Every row comes from one small tree of marks. The marks that hang from a mark follow it in brackets, in the order of their numbers. Every link used is in the known rows. Which tree was each row made from?
In the rows, zero is written as 128.
Known rows:
k960{k583{k988}}: [153 104 124 120  48  83 138 118 140 108 104 112 149 119 146 116 136 124
 132 132 134 128]
k769{k736{k960{k583{k988}} k975{k124}}}: [134 149 132 114  77 115 112  67 145 134 102 110 150 139 116 121 101 132
 116 121 139 131]
k583{k960 k988{k124{k975} k736}}: [156  63  87 106  72  69 161 144 147  96 112  92 163 119 115  74 137 127
 110 116 141 136]
k124{k975{k736}}: [151 132 126 130  84  90 108 134 161 121 141  78 144 108 136 122 153 118
 125 126 134 117]
k736{k960 k975}: [144 142 117 111 108 119 105  71 143 129 107 116 143 120 125 118 119 129
 125 123 129 130]
k769{k736{k975{k124 k583}}}: [142 140 120 128 138 114  96 101 144 137 138 107 131 127 102 159 132 134
 125  93 139 124]
k736{k960 k975{k583{k988{k124}}}}: [157  88 106 109  83 104 126  86 131 120  94 113 151 129 109  86 141 123
 118 104 134 131]
k960{k736}: [141 126 118 110 104 103 127 107 150 123 110 111 119 105 143 130 123 135
 134 136 135 123]
k975{k124{k960} k583{k988}}: [140  89 142 126  65  79 137 106 159 125 113 102 133 117 117 133 166 118
 133 116 136 111]
k736{k975}: [154 134 117 114 113 109 116 104 141 123 123 113 137 116 127 134 127 130
 129 125 130 131]
k583{k988{k124{k960} k736{k975}}}: [153  77 119  98  89  91 165 124 146 122  97 101 140 121 123  96 126 127
 118 130 134 136]
k960{k124{k988}}: [139  90 132 126  60  90 132 122 154 124 111 119 138 108 147 107 148 125
 134 130 132 112]
k960{k124 k583{k988} k736}: [136  94 141 102  21  92 154  92 156 118  93 112 140 125 165  93 120 130
 138 140 137 119]
k583{k960 k988}: [155  96 106 117  78  79 146 104 141 101 112 120 140 113 113 108 135 134
 132 127 137 128]
k960{k583}: [144 118 122 118  71  90 125 111 142 114 109 113 152 116 154 118 138 124
 134 132 131 125]
k769{k736{k960{k124{k975{k583} k988}}}}: [124  96 131 129  68 108  88 108 164 137 112  92 155 126 154  83 151 128
 123  87 137 113]
k988{k583}: [149 108 116 117  97  98 136 128 140 115 121 116 134 100 136 136 147 121
 132 140 132 128]
k736{k960}: [138 134 116 119 102 106 110  83 146 124 103 114 139 108 132 112 130 128
 128 132 130 124]
k124{k988}: [148 105 117 131  88  90 120 139 145 120 109 120 133 105 136 131 149 125
 131 123 133 120]
k769{k736{k960{k583{k988{k124}}} k975}}: [145 118 115  98  74 112 135  78 131 125  82 110 156 134 130  61 102 135
 113 129 138 139]
k736{k975{k124{k960 k988} k583}}: [140  95 141 126  79  94 116 112 158 139 111 110 142 127 119 148 168 115
 129  97 134 111]
k583{k960{k736}}: [141 112 106 105  99  93 140  90 149 113 109 119 130 112 130 117 121 139
 135 129 138 124]

Which tree is each row?
[136  88 109 125  95 105 121 145 143 124  95 128 142 112 129 156 140 119
 121 112 136 132]  k124{k988{k583 k736{k960}}}
[148 118 115 110 115 116 108 102 144 129 118 114 127 126 132 152 131 132
 135  97 135 126]  k960{k736{k975{k583}}}
[145  84 124 130  70  81 130  90 154 116 132 114 143 124 116 115 166 125
 143 102 136 106]  k975{k583{k960{k124}} k736}
[153  94 123 147  73  85  92 163 159 123 133  86 151 119 134 141 186 111
 126  86 137 110]  k124{k975{k583 k736} k988}
[146  67 119 107  77  77 172 134 149 116  91 100 136 109 130  86 136 128
 121 139 135 129]  k583{k988{k124{k960} k736}}
[153  81 105 135 105  88 121 149 141 112 120 113 134 123 116 164 148 127
 131  88 137 131]  k975{k583{k988{k736}}}
[154  85 115 129  76  88 126 105 139 119 102 105 142 119 105  94 162 119
 123 110 137 118]  k975{k583{k988{k124}} k736{k960}}
[152  70 124 132  53  75 141  97 152 110 127 113 141 129 108 111 166 127
 142 103 138 109]  k975{k583{k960{k124} k988} k736}
[146  80 109 125  83  92 123 190 153 115 122  99 154 110 144 151 156 114
 116 106 138 132]  k124{k975 k988{k583 k736}}
[138  85 132 121  39  96 112  90 162 119 112  90 159 127 144  82 158 119
 126 101 134 115]  k736{k960{k124{k975{k583{k988}}}}}
[135 146 130 111  71 110 108  61 148 131 101 114 163 134 125 125 121 117
 120 127 132 124]  k736{k960{k583} k975{k124}}
[155  73  97  96  69  78 158 129 143  98 117  95 168 105 132  59 156 116
 115 136 137 130]  k988{k124{k975} k583{k960}}
[134 103 108 131 101 102 106 129 148 126  94 124 140 116 128 147 131 126
 121 106 135 128]  k124{k988{k736{k960}}}
[144 132 124  98  78 112 124  93 145 124 102 113 143 131 155 126 109 130
 132 126 134 131]  k960{k583 k736{k975}}
[138 158 116 112 137 131  99  71 143 137 111 111 132 121 123 118  99 142
 122 121 134 133]  k769{k736{k960 k975}}
[149  86 114 137  74  86  96 159 153 118 125  95 156 117 145 125 177 114
 126  87 135 117]  k124{k975{k583} k988}
[160  83 108 101  89 102 141 112 135 120 100 109 131 126 120 103 135 130
 125 106 140 130]  k960{k736{k975{k583{k988{k124}}}}}
[127  93 140 117   4  94 111  98 165 124  92  97 180 128 178  64 148 113
 122 120 131 113]  k736{k960{k124{k975 k988} k583}}
[137 112 130 118  90 124 110  66 147 137 110 112 138 137 124 103 119 140
 129  94 136 125]  k769{k736{k960{k124} k975{k583{k988}}}}
[125 101 135 117  58 112 117 118 163 135 108  96 153 113 159  83 138 124
 118 122 137 120]  k769{k736{k960{k124{k975 k988{k583}}}}}
[147  92 119 136  67  78 140 136 151 117 124 121 142 112  93 156 168 113
 127 123 143 110]  k975{k124{k988{k583{k960}}} k736}
[154 101  97 105 123 101 138 130 136 119 114 110 145 118 115 120 120 128
 116 120 134 139]  k988{k124 k736{k975}}
[136 109 133 114  65 116 111  79 154 135  96 122 147 124 137 103 129 126
 127 121 130 118]  k736{k960{k124{k988}} k975}
[131 116 113 118  85 101 113 100 145 119  93 118 158 127 146 132 121 124
 124 116 132 132]  k988{k736{k960{k583}}}
[140  77 119 120  55  79 143 104 154 114 107 127 146 115 133  91 148 130
 136 123 135 113]  k583{k960{k124{k988}}}
[142  77 135 127  57  83 113 143 165 126 111  86 154 116 159 107 184 114
 129  97 132 112]  k124{k960 k975{k583} k988}
[133 154 122 108 102 127 100  67 139 134 100 113 151 134 143 109  99 137
 124 118 133 135]  k769{k736{k960{k583} k975}}
[136 106 108 117 111 110 123 120 143 120 105 119 141 111 128 153 128 122
 122 121 134 135]  k988{k583 k736{k960}}
[144  84 113 124  69  79 144 129 146 113 115 128 147 109 105 140 159 116
 126 125 140 118]  k975{k124{k988{k583{k960}}}}
